Known rows, with every way that one mark hangs from another
K202(K387 K765(K963)): [ 0.40 -1.79  2.39 -5.81  0.70  1.25  0.70 -0.89  0.34  1.09  0.47  0.43
  0.16  0.03 -0.08 -0.30 -0.23  0.96  1.79]
K202(K387(K748)): [ 0.19  0.57  0.85  1.74  1.41  0.56 -0.30 -0.41 -1.06 -1.25 -0.11  0.07
 -3.09  0.01  0.02 -0.14 -2.12  2.26  0.08]
K387(K748(K765(K963))): [ 1.04 -0.67  1.79 -3.88  0.01 -1.82 -0.64 -0.01 -0.09 -0.19 -0.39  0.24
 -0.64 -0.62  0.66  0.49  3.85 -0.26  0.56]
K387(K202(K765)): [ 0.90 -2.45  0.26 -2.67  0.72 -1.44 -0.27  1.14 -2.05 -0.18  0.81  0.60
  0.46 -2.20  1.52 -0.46  0.61  0.25  0.44]
K468(K202(K387) K748(K765(K963(K913)))): [ 1.05 -1.60  3.32 -4.83  3.87  0.02 -0.57 -1.29  3.44  2.00 -2.04  0.10
  0.36 -1.53 -0.40  0.92  0.68 -0.11  1.20]
K765(K963(K913)): [-0.72 -0.61  1.02 -2.14 -0.36 -1.11 -0.01  0.21  0.75  1.07 -0.13  0.15
  0.84  0.63 -0.84  0.24  2.61 -0.32  1.19]
K202(K387 K765(K963(K913))): [-0.86 -1.53  2.12 -5.77  0.92 -0.13  0.36 -0.71 -0.52  1.56  0.18  0.48
  0.06 -0.03 -0.81 -0.55  0.19  0.09  1.89]
K748(K468): [-0.01  0.67  0.86 -1.88 -1.26 -0.15 -1.20 -0.79 -0.59  0.42 -0.23  0.42
  0.17 -1.22  0.04 -0.41 -0.58 -1.56  1.02]
K517(K913): [ 0.50  0.97  1.11 -1.61 -0.08 -1.01  0.22  1.43 -0.85 -1.15 -1.39 -0.06
  0.40 -0.28  0.86 -0.25  1.80 -1.01 -0.80]
K468(K202(K387(K748) K765)): [ 0.96 -1.32  1.20 -2.70  2.64  1.23 -0.74  0.49 -1.36 -0.42 -0.54  0.57
 -2.39 -2.24  0.39  0.09 -1.61  2.51 -0.14]
K748(K468(K202(K387))): [ 1.42 -0.10  1.85 -2.32  1.27  2.26 -1.46 -0.80  0.10  1.00 -1.24  0.51
 -1.19 -2.01 -0.63  0.20 -4.10  0.40  0.69]
K387(K202(K765(K963)) K748(K468)): [ 1.16 -2.21  2.59 -5.19 -0.69 -2.34 -1.71  0.84 -1.84 -0.75  0.63  1.17
  0.23 -3.11  2.07 -0.25  3.48  0.27  2.36]
K765(K963): [ 0.47 -0.91  1.33 -2.17 -0.51  0.25  0.31  0.10  1.66  0.37  0.07  0.04
  0.89  0.61 -0.14  0.50  2.38  0.47  1.05]
K517(K913(K963(K765))): [ 1.68  0.92  0.79 -3.52 -0.81 -2.04  0.34  1.23  0.04 -1.05 -1.67 -0.29
 -1.06 -1.38  0.28 -0.58  3.61 -1.99 -0.21]
K387(K202(K765) K748(K468)): [ 0.84 -1.36  1.23 -2.78 -0.28 -2.48 -2.00  0.84 -3.61 -1.26  0.48  1.06
 -0.85 -3.80  2.17 -0.78  1.09 -0.10  1.38]
K202(K387 K765): [-0.09 -0.92  1.03 -3.51  1.26  0.92  0.42 -0.92 -1.35  0.63  0.34  0.33
 -0.85 -0.68  0.06 -0.89 -2.47  0.58  0.73]
K468(K202(K765(K963(K913))) K748): [-0.34 -2.59  2.31 -4.93  2.21 -0.46 -0.44  0.36  3.42  1.59 -0.82  0.45
  2.63 -2.08  0.47  0.72  4.41  0.39  1.74]
K387(K202(K765(K963(K913))) K748): [-0.02 -2.49  1.36 -3.23  0.68 -3.38 -0.87  1.72 -2.05 -0.63  0.71  0.80
 -0.14 -1.97  1.24 -0.09  4.63  0.87  1.50]
K387(K202(K765(K963)) K748): [ 1.27 -2.84  1.69 -3.23  0.45 -2.09 -0.57  1.75 -1.43 -1.22  0.88  0.76
  0.07 -1.96  2.06  0.10  4.11  1.83  1.37]
K387(K202 K748(K468 K765(K963(K913)))): [ 1.09 -1.07  2.62 -4.93 -0.34 -4.26 -2.54  0.42 -2.42 -0.02 -0.65  0.92
 -0.83 -3.09  1.04 -0.02  3.52 -2.01  1.80]
K913(K963): [ 1.31  0.58 -0.45  0.17 -0.52 -0.29  0.56 -0.04  0.89 -0.21  0.20  0.09
 -0.34 -0.38 -0.07 -0.25  1.99  0.94  1.18]

Rows
[ 0.36 -1.74  3.19 -8.21  0.88  0.75 -1.44 -0.51 -0.16  2.49 -0.80  1.04
  0.28 -2.40 -0.86 -0.10 -0.64 -0.68  2.20] -> K748(K468(K202(K387 K765(K963(K913)))))
[-0.11 -1.34  2.31 -6.43 -0.17 -1.48 -2.26  0.71 -1.17  0.93 -0.83  1.11
  0.24 -3.09  0.25  0.30  3.89 -0.49  1.83] -> K387(K748(K468(K202(K765(K963(K913))))))
[ 1.85 -1.17  0.58 -0.72  1.24 -3.10 -1.30  0.95 -2.65 -1.57 -0.30  0.40
 -1.78 -2.40  1.75  0.09  1.50 -0.16 -0.48] -> K387(K202 K748(K765))
[ 2.27 -1.37  2.82 -4.91 -0.51 -3.10 -2.17  0.25 -1.55 -0.63 -0.31  0.85
 -0.59 -3.00  1.70  0.17  3.12 -1.13  1.61] -> K387(K202 K748(K468 K765(K963)))
[ 0.70 -0.85  1.23 -4.34  0.12 -0.44 -2.25  0.50 -1.84 -0.02 -0.74  0.98
 -0.68 -3.83  0.99 -0.03  1.23  0.06  0.61] -> K387(K748(K468(K202(K765))))
[ 1.17 -1.80  1.16 -4.15  2.42  1.99 -0.03 -0.10 -0.44  1.15 -0.58  0.48
 -0.93 -1.73 -0.01  0.04 -2.65  1.26  0.03] -> K468(K202(K387 K765))
[ 1.02 -1.02  2.53 -8.18 -0.06 -1.29 -2.12 -0.29  0.22  2.47 -1.83  0.79
  0.93 -2.57 -0.69  0.66  2.30 -3.06  1.20] -> K748(K468(K202) K765(K963(K913)))
[ 1.53 -1.11  1.28 -2.57  2.95 -0.18 -0.87 -0.47  2.83  0.86 -1.70 -0.02
  1.06 -2.58  0.92  0.93  1.21 -0.70 -0.23] -> K468(K202 K748(K765))
[ 2.21 -0.80  2.78 -6.46  0.07 -0.99 -2.40 -0.08  0.02  0.64 -1.64  0.74
 -0.41 -3.05  0.65  0.96  3.10 -0.95  0.92] -> K387(K748(K468(K202) K765(K963)))
[ 1.35 -2.15  2.45 -4.74  2.18  1.43 -0.40  0.45  0.11  0.15 -0.44  0.62
 -1.32 -1.43  0.39  0.56  0.79  3.02  1.02] -> K468(K202(K387(K748) K765(K963)))
[ 2.08 -0.49  1.48 -2.46  2.87  0.29 -1.21 -0.27 -1.22 -0.40 -1.55  0.27
 -3.09 -1.98  0.04  0.53 -2.06  1.03 -0.92] -> K468(K202(K387(K748(K765))))
[ 1.33 -0.83  3.43 -8.14  1.17 -0.01 -1.86 -1.33  0.01  2.53 -1.94  0.73
 -0.52 -2.20 -1.25  0.30 -0.98 -2.17  1.52] -> K748(K468(K202(K387)) K765(K963(K913)))
[ 2.12 -0.32  2.20 -5.96  1.43  1.09 -1.80 -1.41 -0.80  1.64 -1.76  0.60
 -1.47 -2.85 -0.48  0.11 -3.88 -1.74  0.29] -> K748(K468(K202(K387)) K765)
[-1.00 -1.08  2.18 -4.15  1.05 -0.95 -0.25 -0.12 -1.37  0.28  0.23  0.54
 -1.48 -0.36 -0.30 -0.46  1.35  1.41  1.77] -> K202(K387(K748) K765(K963(K913)))
[ 1.16 -2.06  2.39 -8.06 -0.62  0.73 -1.34  0.01  0.58  1.83 -0.47  0.95
  1.78 -2.71  0.41  0.38  2.28 -0.69  1.83] -> K748(K468(K202(K765(K963))))
[ 1.82 -0.45  1.43 -5.92  0.26 -0.25 -2.12 -0.66 -0.61  1.53 -1.66  0.64
  0.04 -3.24  0.00  0.38 -0.48 -2.86  0.01] -> K748(K468(K202) K765)
[ 2.26 -1.98  1.93 -3.32  0.82 -2.85 -0.99  1.01 -1.09 -1.07 -0.09  0.45
 -0.79 -1.77  1.67  0.58  3.74  0.32  0.58] -> K387(K202 K748(K765(K963)))
[-0.13  0.11  2.07 -3.73  0.06 -0.01 -1.36 -1.14 -2.95 -0.38  0.05  0.84
 -2.26 -2.42  0.51 -1.13 -2.03  0.11  1.52] -> K202(K387(K748(K468)) K765)
[ 0.84 -2.88  2.45 -4.92  2.20  0.81 -0.11  0.12  4.26  1.23 -0.63  0.36
  2.78 -2.08  1.23  0.95  4.05  1.17  1.54] -> K468(K202(K765(K963)) K748)
[ 0.76 -1.96  0.42 -1.02  0.92 -2.28 -0.80  1.60 -2.95 -1.57  0.84  0.65
 -1.05 -2.64  2.08 -0.42  1.74  1.38  0.37] -> K387(K202(K765) K748)
[ 0.89  0.99  2.18 -3.53  0.51 -0.76 -1.85 -1.84 -2.69 -0.19 -0.91  0.56
 -3.02 -2.16  0.14 -0.65 -2.39 -1.26  0.73] -> K202(K387(K748(K468 K765)))
[ 1.13 -1.12  2.07 -6.13  1.13  1.82 -1.32 -0.83 -1.15  1.59 -0.82  0.89
 -0.64 -3.13 -0.02 -0.40 -3.41 -0.12  0.99] -> K748(K468(K202(K387 K765)))
[-0.15 -0.19  2.49 -7.55 -1.22 -2.24 -1.65 -1.36 -0.68  2.17 -0.97  0.60
  0.88 -1.57 -0.55 -0.20  2.47 -3.95  1.94] -> K748(K468 K765(K963(K913)))
[ 0.76 -1.88  2.07 -2.88  3.84  1.86 -0.08 -0.75  2.37  0.81 -0.81  0.27
  0.32 -2.36  0.68  0.17 -1.58  1.83  0.86] -> K468(K202(K387 K765) K748)
